Each row was made from one small tree. Brackets hold a mark, then the marks that hang from it, in alphabetical order. Every link used is in the known rows. Write each row's tree.
Known rows
[W [F N]]: [ 2.76  1.54 -1.26 -1.29  0.51  0.90 -0.04  0.24 -0.48 -1.59  1.10  1.00
 -1.26 -0.75 -1.84  1.81  1.31 -0.30  0.37 -1.86 -0.76  1.70  1.21  0.79]
[E [F [N H] [W S]]]: [ 3.43  3.53 -2.01 -0.64  0.93 -0.37  1.00 -1.07 -0.07 -0.64  2.08  1.97
 -1.61 -0.13 -2.65 -0.58  2.70 -1.25 -1.19  0.40  1.24  1.24  1.75  2.47]
[F W]: [ 4.30  2.57 -1.53 -0.92  1.83 -1.34  1.45 -0.83  0.35 -0.32  2.26  1.47
 -1.95 -0.13 -2.88  1.66  0.80 -1.32 -0.56 -0.58 -1.09  1.31  0.99  2.32]
[N [F E W] H]: [ 5.31  1.68 -3.10 -2.04  0.63 -1.46  1.35 -4.01 -2.23 -0.19  0.06  3.36
 -1.63 -0.61 -2.74 -0.98  0.32 -0.15  0.07 -1.05 -1.19  2.05 -0.58  0.20]
[S [W [F N Q]]]: [ 4.55  1.12 -1.91 -1.65  1.17  1.71  1.24  1.63 -1.18 -0.56  0.77  1.51
  0.08 -1.93 -2.66  0.43  1.35  0.23  0.45 -1.61 -0.22  1.90  1.40  0.37]
[S [W [F E N Q]]]: [ 5.23  0.90 -1.71 -1.69  1.03  1.16  1.44  0.90 -1.94 -0.53  0.63  2.05
  0.09 -2.06 -3.80 -0.10  1.06  0.48  0.97 -2.13  0.35  2.19  1.40  0.10]
[E [F [N H] [Q U]]]: [ 1.75  2.82 -1.79 -1.50 -1.43  1.51 -0.27 -0.52 -1.14  0.86  0.64  1.97
 -0.41 -1.01 -2.90 -0.85  2.01 -1.29 -1.82 -0.34  0.69  0.87  1.28  0.80]
[N [F E [Q [U A]]] H]: [ 3.01  0.40 -2.36 -2.34 -0.71  0.18  0.89 -3.47 -4.05  1.25 -1.30  3.87
 -0.52 -1.65 -3.35 -1.76 -0.75 -0.21  0.03 -0.45 -0.86  2.11 -1.24 -1.27]
[S [W [F N]]]: [ 4.23  0.66 -1.87 -1.25  1.61  1.26  1.34  1.94 -0.26 -1.46  1.36  1.58
 -0.10 -1.62 -1.87  1.04  1.11  0.15  0.20 -1.03 -0.57  1.77  1.72  0.49]
[E [F N]]: [ 2.00  2.86 -1.65 -1.68 -0.31 -0.16 -0.49  0.14  0.18 -0.28  1.70  1.79
 -0.72 -0.31 -2.74 -0.18  1.70 -1.38 -1.82 -0.52 -0.11  0.74  2.43  1.37]
[S W]: [ 4.21  0.47 -2.00 -1.55  1.68  0.11  1.83  1.19 -0.14 -0.50  1.60  1.86
  0.12 -1.20 -2.44  0.78  0.14 -0.22 -0.82 -0.01 -1.20  1.35  1.39  0.63]
[F E [Q U]]: [ 3.36  1.01 -1.04 -1.53 -0.37  0.00  0.95 -1.35 -2.55  1.48  0.54  2.13
 -0.20 -1.49 -5.26  0.31 -0.53 -0.71 -0.10 -1.52  0.22  1.67  0.35  0.18]
[W S]: [ 2.93  0.81 -1.74 -0.83  1.61 -0.89  1.79 -0.47 -0.62 -0.49  1.77  1.22
 -0.91 -0.20 -2.74  1.11  0.09 -0.33 -0.24  0.38 -0.12  1.77  0.70  1.51]
[U Q]: [ 2.45  0.90 -1.22 -2.09  0.60 -0.32  1.62  0.22 -0.22  0.27  1.53  2.15
 -2.74 -0.59 -1.35  1.84  0.57 -1.38 -0.38  0.20 -2.45  0.55  1.23  2.40]
[U A]: [ 1.57  0.95 -0.19 -1.59  1.11 -0.51  0.71 -0.48 -1.21 -0.46  1.29  2.61
 -1.48 -0.56 -2.88  0.72 -0.57 -1.19 -0.51  0.51 -1.81  1.24  0.45  1.03]
[H N]: [ 3.45  2.41 -1.71 -1.37 -1.02 -0.83  0.03 -1.48 -1.09 -1.24  1.42  1.70
 -0.12  0.44 -0.84  1.33  0.20 -0.50 -1.25 -0.90 -1.91  2.33 -0.06  0.82]
[H [N [F E W]]]: [ 5.12  2.71 -3.05 -1.66 -0.42 -2.48  0.44 -3.04 -2.07 -0.76  0.94  3.07
 -0.31  0.19 -1.75 -0.11 -0.40 -0.57 -0.40 -1.44 -1.49  2.98 -0.11  0.34]
[F E [Q U] [W S]]: [ 5.00  1.85 -1.42 -0.23  1.75 -1.22  2.64 -1.69 -2.31  1.33  1.59  2.12
 -1.09 -1.26 -5.88  0.11  0.00 -1.06  0.78 -0.59  2.02  2.27  0.56  1.77]
[S [W [F E N]]]: [ 4.92  0.50 -1.67 -1.37  1.64  0.78  1.52  1.08 -1.08 -1.43  1.18  2.07
 -0.03 -1.74 -3.05  0.45  0.72  0.39  0.66 -1.55 -0.03  1.97  1.71  0.20]
[N F H]: [ 3.24  0.84 -3.21 -2.45 -0.34 -0.16  0.50 -2.75 -1.66 -0.28 -0.47  2.64
 -0.96 -0.54 -0.94 -0.48  0.20  0.10 -0.79 -0.38 -2.23  1.62 -0.79 -0.49]
[S [W F]]: [ 4.74 -0.17 -1.78 -1.32  1.85  0.96  2.23  1.80 -0.50 -1.57  1.62  1.67
 -0.29 -1.02 -2.10  0.91  0.17  0.16  0.09 -0.50 -1.08  1.46  1.23  0.06]

Which tree is each row?
[ 3.99 -0.16 -1.13 -0.45  1.06  0.51  2.57 -0.44 -3.15 -0.36  1.07  1.62
 -0.80 -0.99 -4.53  0.17 -0.50  0.18  1.56 -0.80  1.58  2.26  0.16  0.07] => [W [F E [Q U]] S]
[ 2.43  0.87 -3.17 -2.22 -0.28 -0.28  0.29 -1.07 -1.73  1.56 -0.23  2.28
  0.14 -1.38 -2.48 -0.12 -0.85 -0.88 -0.78 -0.63 -1.35  1.65  0.12 -0.74] => [N [F [Q U]]]
[ 4.30  3.52 -1.45 -0.92  0.13  0.43  0.52 -2.83 -2.13  1.27  0.26  2.26
 -1.27 -2.15 -4.62  0.19  2.14 -0.94  0.40 -2.06  1.53  2.33  0.46  1.69] => [F E [N H] [Q U] W]
[ 4.79  0.32 -1.17 -1.03  1.13  0.04  2.43 -1.00 -3.40 -0.67  0.85  1.65
 -1.14 -0.58 -4.76 -0.13  0.05  0.66  1.82 -1.57  1.12  2.44  0.07  0.45] => [W [F E Q] S]
[ 2.13  0.59 -2.69 -2.24 -0.66  0.84  0.63 -2.56 -2.98  1.13 -1.12  3.24
 -0.57 -1.48 -1.93 -1.10 -0.41 -0.48 -0.66  0.24 -1.46  1.76 -1.26 -0.96] => [N [F [Q [U A]]] H]
[ 5.72  1.83 -3.28 -1.92  0.70 -1.18  2.03 -4.27 -3.55  0.84 -0.54  3.25
 -1.41 -0.93 -3.80 -2.02  0.62  0.26  0.80 -1.07  0.21  2.64 -1.01  0.45] => [N [F E Q [W S]] H]
[ 4.10  0.83 -1.33 -0.58  1.09  0.63  1.49 -1.60 -2.32 -1.92  0.79  1.75
 -1.42 -0.84 -3.08  0.44  1.32  0.83  1.71 -1.36  1.31  2.66  0.35  0.82] => [W [F E [N H]] S]
[ 4.12  3.53 -1.35 -0.87  0.60 -0.43  0.33 -1.62 -1.44  1.61  0.91  2.01
 -0.84 -2.22 -5.31  0.55  1.38 -1.49  0.44 -2.20  1.59  2.31  1.42  1.96] => [F E N [Q U] W]
[ 4.20  3.09 -1.64 -0.18  1.50 -0.77  1.23 -1.68 -1.77  1.51  1.21  1.90
 -0.79 -2.13 -5.58  0.36  1.39 -1.19  0.92 -1.37  2.78  2.76  1.36  2.24] => [F E N [Q U] [W S]]
[ 5.51  2.86 -3.32 -1.64 -0.40 -2.26  0.96 -3.17 -3.18  0.10  0.50  2.94
 -0.10 -0.10 -2.64 -0.92 -0.18 -0.29  0.15 -1.45 -0.39  3.46 -0.47  0.49] => [H [N [F E Q [W S]]]]
[ 4.12  1.61 -3.40 -1.34  2.08 -2.22  1.64 -1.48 -0.70  0.03  1.20  2.26
 -1.12 -0.46 -2.22  0.15 -0.20 -0.85 -0.04  0.12 -0.72  2.10  0.58  1.02] => [N [F [W S]]]
[ 4.07  1.82 -1.03 -1.79 -0.19  0.81  0.13 -0.99 -2.54 -0.41  0.22  1.66
 -1.05 -1.38 -4.25  0.37  1.28  0.19  1.29 -3.35  0.29  2.25  0.73  0.46] => [W [F E N Q]]
[ 3.45  1.99 -1.37 -1.70 -0.60  2.22  0.12 -0.98 -2.03 -0.65 -0.19  1.10
 -1.36 -1.13 -2.22  0.62  2.21  0.29  0.61 -2.51 -0.43  1.94 -0.06  0.55] => [W [F [N H] Q]]
[ 4.59  0.78 -0.81 -1.84  0.04  0.46  1.32 -1.06 -2.91 -0.52  0.58  1.79
 -1.23 -0.65 -4.58  0.17  0.23  0.27  1.13 -2.67 -0.36  1.85  0.08  0.03] => [W [F E Q]]
[ 5.23  2.17 -3.01 -2.41  0.73 -2.04  1.01 -2.85 -2.58  1.37  0.08  3.02
 -0.97 -1.04 -4.48 -1.14 -0.19 -0.66  0.37 -2.03 -0.64  2.26  0.25  0.40] => [N [F E Q W]]
[ 3.95  4.50 -1.75 -1.51  0.81 -0.27 -0.08 -1.09 -0.56  1.25  0.84  1.13
 -1.34 -1.51 -3.73  0.98  2.64 -1.28 -0.02 -2.37  0.28  2.10  1.26  2.73] => [F N Q W]
[ 2.93  1.10 -1.64 -0.45  1.59  0.51  1.11  0.30 -0.81 -1.68  1.40  0.84
 -1.14 -0.70 -2.07  1.43  1.16  0.13  1.05 -0.82  0.71  2.28  1.13  1.25] => [W [F N] S]
[ 4.33  1.84 -1.11 -1.83 -0.65  1.55  0.24 -1.85 -3.03 -0.61 -0.35  1.82
 -1.29 -1.29 -3.69 -0.01  1.86  0.60  1.28 -3.17  0.17  2.33 -0.06  0.33] => [W [F E [N H] Q]]
[ 4.69  3.18 -1.70 -0.44  2.18 -1.98  1.16 -1.89 -0.72 -0.25  1.91  1.94
 -1.49 -1.18 -4.65  0.76  1.58 -0.79  1.00 -1.41  1.77  2.69  1.77  2.80] => [F E N [W S]]
[ 5.20  3.79 -1.72 -0.94  1.54 -1.36  1.07 -2.36 -2.08  1.16  0.97  1.90
 -1.30 -1.69 -5.77 -0.19  2.01 -0.63  1.33 -2.41  2.26  3.01  1.22  2.78] => [F E N Q [W S]]
[ 3.76  3.84 -1.73 -0.95  0.98  0.02  0.15 -2.00  0.30 -0.49  1.15  1.47
 -2.02 -0.98 -1.91  1.39  2.86 -0.88 -0.44 -1.21 -0.37  1.85  0.84  2.62] => [F [N H] W]
[ 3.22  3.79 -1.81 -0.72  0.17  1.31  0.25 -1.62 -0.73  1.33  0.41  1.34
 -1.27 -1.93 -2.80  1.04  2.56 -1.33 -0.42 -1.19  0.67  1.90  0.43  2.03] => [F [N H] [Q U] W]
[ 3.60  3.47 -2.01 -0.33  2.40 -1.17  0.87 -0.74  0.56 -0.30  2.06  1.08
 -1.62 -0.95 -2.78  1.56  2.06 -1.17  0.17 -0.57  0.94  2.22  1.73  3.20] => [F N [W S]]
[ 3.85  0.83 -1.35 -0.56  1.47 -0.09  1.33 -0.66 -1.84 -1.65  1.28  1.55
 -1.13 -0.89 -3.55  0.74  0.85  0.38  1.71 -1.49  1.39  2.63  1.08  0.94] => [W [F E N] S]
